Each row was made from one path, in order. Every step used is in the known rows, and no mark comes twice. Write each row's path.
Known rows:
zusile > zatumi > madiv > lilab: 12.9 -13.3 15.6 0.0 10.0 16.4 -7.4 0.9 31.8 50.9 -23.9 37.9 7.1 -18.6
 -29.2 12.2 -24.6 5.6 30.3 12.9
zatumi > nopa > lilab: -4.3 18.1 -12.8 -5.6 2.9 -8.4 -13.8 30.6 -25.1 -8.8 -9.0 -41.1 -3.1 -0.9
 -41.3 0.9 16.3 12.0 -35.7 -5.6
madiv > fopogo > zatumi > lilab: 42.5 17.0 -40.0 16.3 6.9 34.4 -27.4 2.8 15.7 -15.2 13.9 14.8 -33.8 -48.3
 -38.6 -4.3 5.7 14.4 32.6 5.5
nopa > fopogo: 4.2 -0.7 -1.9 5.3 -17.1 7.6 -16.4 8.8 28.5 -1.5 6.3 14.0 15.6 18.3 -4.6
 11.2 -21.1 -1.6 2.2 15.2
madiv > lilab > fopogo > zatumi > nopa: 20.0 25.0 -16.8 15.3 -5.6 3.3 -33.3 25.2 27.8 -14.8 20.9 22.0 -34.5
 -25.4 -45.0 -8.3 32.1 38.9 23.8 -18.5
fopogo > zatumi > nopa > lilab: 17.5 28.1 -23.7 -5.5 4.6 -9.0 -22.2 12.8 -28.5 -3.2 8.2 -41.1 -7.7 -24.0
 -58.6 -17.9 25.4 13.3 -17.4 0.4
madiv > lilab: 10.5 -10.0 -10.5 9.8 -4.8 3.2 3.9 8.9 16.6 22.3 -25.2 17.5 -9.3 -10.1
 -3.5 5.7 -1.9 12.2 4.9 -2.0
zatumi > lilab > fopogo > nopa: 2.5 23.5 -33.5 15.6 -1.2 13.3 -35.4 9.3 15.9 -41.2 9.1 13.8 -29.0 -8.4
 -46.0 24.4 31.4 25.0 -5.3 -14.8
zatumi > madiv: 0.4 7.2 19.9 -30.4 14.1 4.6 2.2 -12.5 4.6 22.9 9.0 0.7 7.2 -8.7 -13.8
 -1.0 0.2 -8.3 22.4 -8.8
lilab > nopa > fopogo > zatumi: 16.4 27.5 -10.2 -3.9 -20.1 -3.2 -15.7 -21.7 20.7 -10.7 31.8 0.0 14.6
 -5.4 -11.6 -10.2 -2.1 -0.9 36.3 19.2
zatumi > nopa > fopogo: -2.7 5.0 -7.6 5.6 -21.0 -2.1 -24.1 26.7 10.5 -23.4 12.1 -7.5 -0.1 23.7
 -22.8 16.4 -6.6 7.2 -6.6 -8.1
zatumi > madiv > fopogo: 11.3 7.6 21.3 -20.9 17.0 27.6 -9.0 11.1 34.4 1.8 20.5 8.5 -15.5 -28.8
 -18.4 -7.5 -2.0 7.1 27.1 -19.4
fopogo > zatumi > lilab: 30.3 15.5 -45.0 6.7 4.3 11.4 -17.1 -20.2 -14.9 3.3 0.2 7.0 -10.3 -30.6
 -34.4 2.6 5.0 1.6 28.7 14.0
madiv > fopogo: 9.4 -0.5 2.4 9.5 2.8 21.8 -11.7 22.7 30.0 -18.7 14.0 3.8 -23.3 -18.2
 -4.4 -6.7 -0.3 14.1 4.5 -9.3
nopa > fopogo > zatumi: 28.8 7.1 -13.4 5.2 -16.2 5.3 -23.2 -7.8 27.2 0.2 24.9 12.8 11.8 -3.7
 -21.1 -6.6 -15.2 -0.1 19.1 19.0
nopa > fopogo > zatumi > madiv > lilab: 37.5 5.8 -7.9 -15.8 -7.2 15.1 -19.3 -10.8 44.9 44.4 6.1 34.8 10.7 -19.8
 -38.8 -1.4 -18.9 4.4 47.4 9.8
lilab > fopogo: -4.1 19.3 9.2 9.8 1.8 10.4 -19.4 10.1 36.4 -19.5 26.1 24.9 -6.1 -0.7
 -5.7 -0.6 14.7 17.2 10.5 -4.4
nopa > lilab > fopogo > zatumi > madiv: 23.1 43.8 6.4 -24.6 23.8 16.1 -31.2 -5.7 34.7 19.3 36.6 11.6 7.7 -37.3
 -59.1 -24.1 23.8 17.4 21.3 8.7
zatumi > nopa: -7.3 8.8 -1.9 -1.8 -4.3 -10.2 -8.0 20.4 -19.5 -22.2 4.9 -22.3 -14.2 4.4
 -18.9 5.7 15.2 8.2 -8.8 -23.3

Which path is each row?
32.3 8.4 -9.7 9.6 3.6 19.9 -22.6 4.6 28.2 -17.6 31.3 8.2 -27.8 -39.7
 -21.6 -25.2 7.6 15.2 22.3 -1.4 -> madiv > fopogo > zatumi
6.6 8.3 -2.6 19.0 -0.9 14.4 -15.4 18.6 52.6 2.4 1.1 41.9 -13.8 -9.6 -9.5
 6.0 12.0 31.3 13.7 -5.3 -> madiv > lilab > fopogo
20.4 34.9 -40.1 -2.3 0.7 2.4 -7.4 -32.8 -17.4 -5.2 8.1 -6.8 -8.9 -32.3
 -24.7 -2.1 19.0 2.7 44.2 10.7 -> fopogo > zatumi > lilab > nopa
4.5 6.9 -9.1 6.3 -26.1 -0.1 -4.9 5.5 39.6 8.6 -10.5 11.4 10.9 8.7 1.2
 14.0 -10.3 12.4 22.8 8.8 -> madiv > lilab > nopa > fopogo
23.1 17.3 6.5 -31.1 13.8 2.1 -7.6 -26.4 1.0 24.5 24.0 5.3 2.1 -29.7
 -32.4 -20.7 8.0 -8.1 41.5 -2.4 -> fopogo > zatumi > madiv
22.6 37.3 -12.1 4.4 11.2 11.9 -33.2 1.4 33.3 -2.4 28.7 11.2 2.0 -30.1
 -45.6 -22.2 24.5 23.3 -0.1 17.0 -> nopa > lilab > fopogo > zatumi
9.2 2.6 15.9 -1.2 -12.0 14.7 -14.0 -4.6 55.8 36.8 -9.5 31.1 28.2 -2.0
 -23.7 20.8 -32.8 6.5 48.3 22.7 -> zusile > zatumi > madiv > lilab > nopa > fopogo
22.0 25.4 -0.4 -31.1 6.1 -1.2 7.9 -28.0 10.2 37.9 7.8 6.2 -3.7 -42.3
 -23.6 -18.4 17.2 5.4 60.6 -5.9 -> fopogo > zatumi > madiv > lilab > nopa
3.6 -6.3 26.0 -9.9 13.2 13.1 -12.6 -7.5 18.7 28.2 1.6 23.1 15.5 -9.9
 -23.9 6.1 -22.7 -8.6 25.1 13.9 -> zusile > zatumi > madiv
28.2 28.0 -20.7 3.1 7.6 12.6 -34.3 33.3 1.9 -24.1 21.1 -33.8 -30.6 -41.4
 -62.9 -24.2 25.5 26.6 -14.9 -7.6 -> madiv > fopogo > zatumi > nopa > lilab
2.5 14.6 -21.4 20.4 -1.0 10.3 -11.6 -15.8 0.5 -1.8 -17.0 8.7 6.2 -11.8
 -18.3 24.4 -12.8 1.4 30.7 27.1 -> zusile > zatumi > lilab > nopa
4.4 20.9 -32.1 6.9 -16.7 12.3 -13.8 -10.1 13.5 -12.2 -3.2 1.0 16.0 8.1
 -11.7 27.9 -8.8 1.7 31.5 18.4 -> zatumi > lilab > nopa > fopogo
36.9 15.7 -46.2 11.8 -12.1 18.8 -32.8 -13.2 16.2 -0.2 6.9 21.2 6.7 -12.7
 -36.7 14.9 -16.8 -0.9 29.5 27.6 -> nopa > fopogo > zatumi > lilab
-0.5 23.8 -28.0 -0.9 -0.8 3.9 3.8 -14.8 -15.2 -7.3 -9.1 -10.5 -3.4 -11.0
 -9.2 15.0 11.3 1.5 28.8 2.9 -> zatumi > lilab > nopa
11.3 13.6 -14.5 6.3 2.4 15.0 -28.6 36.7 17.3 -28.9 -1.7 -29.8 -27.6
 -25.5 -47.2 -6.2 25.0 27.1 -48.0 -10.7 -> madiv > fopogo > nopa > lilab
33.1 5.9 -2.1 -20.6 11.0 8.4 -2.2 -17.8 16.9 47.1 -0.1 21.1 -6.0 -39.3
 -35.4 -13.5 4.7 6.2 45.0 -3.6 -> fopogo > zatumi > madiv > lilab
3.5 8.7 -10.3 18.4 -8.6 4.7 -25.0 26.0 41.2 -20.0 1.0 26.2 -31.3 -9.3
 -32.0 9.8 31.6 37.3 -11.3 -21.6 -> madiv > lilab > fopogo > nopa
8.9 -2.8 9.1 -21.8 9.9 10.1 6.0 -3.0 20.7 44.5 -17.1 18.5 -0.5 -17.3
 -19.2 5.4 -0.8 5.0 27.6 -11.3 -> zatumi > madiv > lilab
9.2 35.8 -6.8 7.2 0.4 -1.5 -34.4 13.8 14.0 -37.7 48.6 4.7 -26.8 -17.4
 -40.9 -13.8 34.2 27.0 18.3 -17.4 -> lilab > fopogo > zatumi > nopa
-8.6 36.1 -3.9 3.3 5.7 3.9 -30.7 38.7 14.5 -27.0 17.1 -16.5 -9.1 -0.8
 -48.4 -0.6 28.4 31.4 -25.3 -11.4 -> zatumi > nopa > lilab > fopogo
16.7 7.6 12.3 -3.4 15.6 29.9 -39.4 26.4 32.3 3.3 -0.4 -10.4 -11.8 -35.5
 -73.8 0.8 0.9 17.0 -24.5 3.5 -> zusile > zatumi > madiv > fopogo > nopa > lilab
